What can hang from each mark
q_827: q_85 q_368 q_401 q_789 q_845
q_789: q_827
q_845: q_85 q_368 q_827
q_37: q_789 q_827
q_401: q_85 q_827 q_845
q_368: q_37 q_401 q_789
q_85: q_827

Known rows, with every way that one mark hangs from another
q_368(q_37 q_789(q_827)): [-0.49 -1.17 -1.10  0.04 -0.67  0.67 -0.12 -0.15  0.29 -0.15  0.38 -0.07
  3.40  0.25  0.44  1.55 -1.33  0.52  1.11 -0.15 -2.57 -1.86]
q_401(q_827(q_368)): [ 0.41  0.58  0.43  0.87 -0.36 -0.77 -0.71  0.21 -1.65  0.06  0.15 -0.21
 -0.44 -0.02  0.39  0.24  0.02  0.03 -0.26 -0.16 -0.35  1.11]
q_827(q_85 q_368(q_401 q_789) q_845): [-0.87 -0.39 -0.59  0.07  0.03  0.45 -0.46  3.08  4.32  0.09 -0.32  0.29
 -0.96  0.14  0.17 -0.48 -0.41  0.37  0.08  0.68  1.31 -1.24]
q_368(q_401(q_85) q_789): [ 1.28  0.00 -0.05 -1.00 -0.35  2.21 -1.53  1.33 -4.29 -0.68 -0.28  0.35
  0.03 -0.53  0.03  1.35 -2.08  0.32  0.01 -1.63 -0.87  0.53]
q_401(q_827 q_845): [ 0.10  0.64  1.00  0.64  0.78 -0.18 -0.90  0.97 -7.12  1.87  0.22  0.29
  0.09  0.26  0.33  0.87 -0.58 -0.37 -0.57 -1.09 -1.02  0.67]
q_789(q_827(q_368(q_401))): [-0.17 -0.90  0.04  0.15 -1.17 -0.76 -0.05 -1.88  0.11 -1.30 -0.35  0.05
  1.24  0.02  1.12 -3.76 -0.96  0.62 -0.20  1.80 -0.53  0.69]
q_845(q_368(q_37(q_827))): [ 0.85 -0.92  0.20 -0.03 -0.71 -0.24  1.26 -1.46 -0.94 -0.18  0.23  0.22
  2.21  0.42 -0.31  2.15 -1.76 -0.28  0.68 -0.05  1.30 -1.29]
q_85(q_827(q_368)): [ 0.51  0.88 -0.11  0.38 -0.31 -0.91  0.45 -1.55  1.77 -0.51  0.29 -1.14
  0.37 -0.25 -0.50 -1.34  1.75  0.34  0.00  1.07 -0.16 -0.48]
q_845(q_85 q_368(q_401) q_827(q_789)): [ 1.77 -0.47  1.31 -1.12 -0.26  0.78  0.42 -0.91 -4.46 -0.73 -0.71 -0.65
 -0.28  0.91  0.54  0.25 -3.45 -1.47  0.23 -1.79  1.74  0.72]
q_37(q_827(q_789 q_845)): [-0.48 -0.04  0.91  0.08 -0.09 -1.19  1.40  0.03  4.33  0.33  0.62  0.21
 -0.73 -0.67 -0.42 -1.53  1.77  0.71 -0.15 -0.85  0.44 -0.07]
q_85(q_827(q_368 q_401 q_845)): [-1.10  0.83 -0.54  0.79  0.24 -0.96 -0.06  0.14  5.01 -0.30 -0.02 -0.40
 -1.69  0.01 -0.54 -2.70  3.04  0.26 -0.21  2.26  1.84  0.80]
q_845(q_368 q_827): [ 1.12  0.02  0.50 -0.25  0.03 -0.36  0.27 -2.45 -5.65  0.00 -0.33 -0.93
  1.62  1.24 -0.01  1.21 -2.22 -1.06  0.18 -0.41  1.12 -0.25]
q_368(q_37(q_827) q_789): [-0.55 -0.94 -0.29 -0.35 -0.84  0.66  0.52  0.53 -0.44 -0.14  0.92  0.72
  1.68  0.10 -0.31  2.65 -0.47  0.45  1.11 -1.04 -0.98 -1.74]
q_85(q_827): [ 0.44  1.05  0.01 -0.13 -0.06  0.13  0.37 -2.77 -2.42 -0.14  0.44 -0.95
  1.54 -0.46 -0.76 -1.11  0.64  0.17 -0.18  0.14 -0.87 -0.72]
q_37(q_789): [ 0.40  0.31 -0.47 -0.18  0.24  0.08  0.02 -1.40 -2.23 -0.76  0.57 -0.14
  1.07  0.18 -0.78  0.20  1.24  0.95 -0.12 -0.73 -1.57  0.05]
q_827(q_401): [-0.79  0.58 -0.71 -0.06 -0.24  0.43  0.00 -2.44 -1.03 -0.30 -0.01  0.35
  0.02 -0.07  0.07 -0.72  0.39  0.13 -0.37  0.82 -0.85  0.57]
q_401(q_845): [ 0.02  0.34  0.17  0.24  0.53  0.15  0.19 -0.75 -4.07  1.62  0.03  0.09
  0.63  0.69 -0.05  0.32  0.40  0.10 -0.62 -0.24 -1.21 -0.12]
q_827(q_85 q_368 q_401 q_845): [-2.50  0.25 -0.78  0.48  0.43 -0.66  0.11  1.19  5.91  0.48 -0.34  0.51
 -1.75  0.18  0.16 -1.23  1.24 -0.16 -0.44  2.02  0.96  0.09]
q_368(q_401(q_85 q_827)): [ 1.21  0.30  1.31 -0.62 -0.22  1.47 -2.08  1.15 -8.75 -0.12 -0.32  0.48
 -0.59 -0.89  0.60  0.05 -3.21 -0.52 -0.65 -1.77 -0.37  2.24]
q_845(q_827): [-0.18 -0.08  0.72 -0.47 -0.26  0.39 -0.07 -2.51 -6.29  0.33  0.14 -0.50
  1.38  0.81  0.20  0.22 -1.24 -0.66 -0.08 -0.79 -0.80  0.49]
q_85(q_827(q_401 q_789 q_845(q_368(q_37)))): [ 1.13  0.11 -0.71  0.68  0.56 -0.51  0.54  0.32  7.80 -0.35 -0.40 -0.93
 -0.81 -0.47 -0.48  1.24  0.73 -0.54  0.59  1.05  2.56 -1.53]
q_827(q_789): [ 1.07  0.70 -0.04 -0.06 -0.29 -0.18  0.94 -1.82  2.32  0.11  0.21 -0.62
  0.14 -0.82  0.04  0.23  0.69  0.32 -0.23 -1.06 -1.62 -0.71]
q_85(q_827(q_401)): [-0.57  1.07 -0.45 -0.09  0.07  0.16 -0.13 -2.46 -1.51 -0.86  0.38 -0.38
  0.28 -0.73 -0.47 -1.82  0.77 -0.10 -0.10  1.27 -0.50 -0.15]

Rows
[ 0.73  0.95  0.33  0.30  0.54 -0.67  0.76 -0.45  4.57  0.26  0.31 -1.15
 -0.28 -0.92 -0.82 -1.26  2.30  0.36 -0.19 -0.38  0.10 -0.87] => q_85(q_827(q_789 q_845))
[-1.43  0.01 -0.77  0.10 -0.70 -1.09 -0.04  0.91  3.90 -1.43  0.71  0.93
 -1.51 -0.29 -0.02 -0.36  1.71  0.68  0.72  0.77  0.38  0.31] => q_37(q_827(q_368(q_789) q_401))
[-1.71 -0.20  0.19 -0.24  0.65  0.03 -1.26  0.86 -3.94  0.50 -0.30  0.92
  0.21 -0.20  0.60 -1.59 -0.36 -0.27 -0.40  0.47 -2.06  1.81] => q_789(q_827(q_401(q_85 q_845)))
[-1.83 -0.63  0.48 -0.05 -0.28  0.32  0.85  3.60  2.38  0.34  0.51  0.79
 -1.05  1.52 -0.71 -0.04  1.54  0.80  0.56 -1.00  1.34  0.98] => q_37(q_827(q_368(q_789) q_845(q_85)))
[ 0.33  0.89 -0.17 -0.56 -0.06  0.44 -0.48  0.08  2.41 -0.58 -0.17  0.20
 -2.03 -1.53  0.16  0.83  0.25 -0.28 -0.33 -1.06 -1.57  1.38] => q_827(q_401(q_85) q_789)
[ 2.66 -0.92  0.06 -0.61 -0.57  1.89 -0.70  0.10 -3.42 -0.30 -1.01 -0.02
  1.02  0.15  0.29  3.17 -3.98 -0.77  0.16 -0.46  1.44  0.10] => q_845(q_368(q_37 q_401(q_85)))
[-0.12  0.76 -0.17  0.27  0.70 -0.91  0.06 -0.21  2.42  0.81 -0.09  0.19
 -1.87 -0.56  0.38  0.12  1.60 -0.19 -0.42 -0.08 -0.90  0.03] => q_827(q_401(q_845) q_789)
[ 0.50  0.51 -0.52  0.38  0.80 -0.54  0.02 -0.69 -1.83  0.71 -0.63  0.18
 -0.23  0.78  0.02  1.00  0.00 -0.59 -0.31  1.18  1.25 -0.13] => q_827(q_401(q_845(q_368)))
[ 1.93  0.95  0.80 -0.13  1.23  0.05 -0.55  1.17 -4.50  0.79 -0.41 -0.93
  0.52  0.09 -1.05  1.73 -0.43 -0.77 -0.35 -0.62  0.67 -0.08] => q_401(q_85(q_827) q_845(q_368))
[ 0.27 -0.85  0.47 -0.21 -0.90 -0.37  1.44 -0.99  3.56 -0.10  0.76  0.22
  0.39 -0.77  0.08  1.21  0.04  0.04  0.63 -1.25 -0.96 -1.27] => q_368(q_37(q_827(q_789)))
[-1.73 -0.59 -0.48  0.18  0.70 -1.02 -1.35  2.78  3.98 -1.31 -0.05  0.67
 -1.36  0.05 -0.11 -2.39  2.07  0.82  0.04  1.07 -0.08  2.92] => q_37(q_789(q_827(q_368 q_401(q_85) q_845)))
[ 0.59 -1.30  0.63  0.00 -0.35  1.02  0.61  2.39  3.06  0.98 -0.64  0.33
 -2.05  0.82  1.02  1.52 -0.23 -0.61  0.09 -0.78  0.59  0.17] => q_827(q_368(q_37 q_401(q_845(q_85))) q_789)
[ 0.55 -0.07 -1.52  0.58  0.65  0.54 -0.27  1.77  4.09 -0.36 -0.26 -0.52
  0.33  0.40 -0.81  2.66  0.24 -0.27  1.04  1.11  2.58 -1.97] => q_85(q_827(q_401 q_845(q_368(q_37 q_789))))
[-2.50  0.38 -0.59 -0.03  0.70  0.36  0.13  0.08  1.49  0.90 -0.21  0.63
 -0.50 -0.06 -0.11 -1.18  0.21 -0.27 -0.51  1.11  0.02 -0.22] => q_827(q_85 q_401 q_845)
[-0.92 -0.36  1.34 -0.24  0.07 -1.65  0.73  1.98  4.28  0.24  0.24  0.69
 -2.30 -1.02  0.72 -1.83 -0.18 -0.29 -0.20  0.10  0.74 -1.04] => q_37(q_827(q_85 q_368(q_401(q_845)) q_789))
[ 1.09 -1.05 -0.92 -0.36 -0.88  1.90 -0.60  0.21 -1.08 -0.21 -0.11  0.25
  1.26  0.13  0.48  2.43 -2.19  0.21  0.66 -0.56 -0.39 -1.54] => q_368(q_37 q_401 q_789)
[ 0.58 -0.33  0.37  0.40 -0.13 -0.45 -0.22  0.10 -0.99  0.53 -0.52  0.22
 -0.99  0.55  0.67 -1.17  0.27  0.22 -0.63  0.94  0.84  0.48] => q_827(q_368(q_401(q_845)))
[-1.18 -0.70 -0.21  0.20  0.64 -0.76 -0.01 -0.03  0.07 -0.30  0.45  0.07
  1.87  0.48 -0.52 -2.90  1.38  1.37 -0.05  0.14 -1.24  0.55] => q_37(q_789(q_827(q_845)))
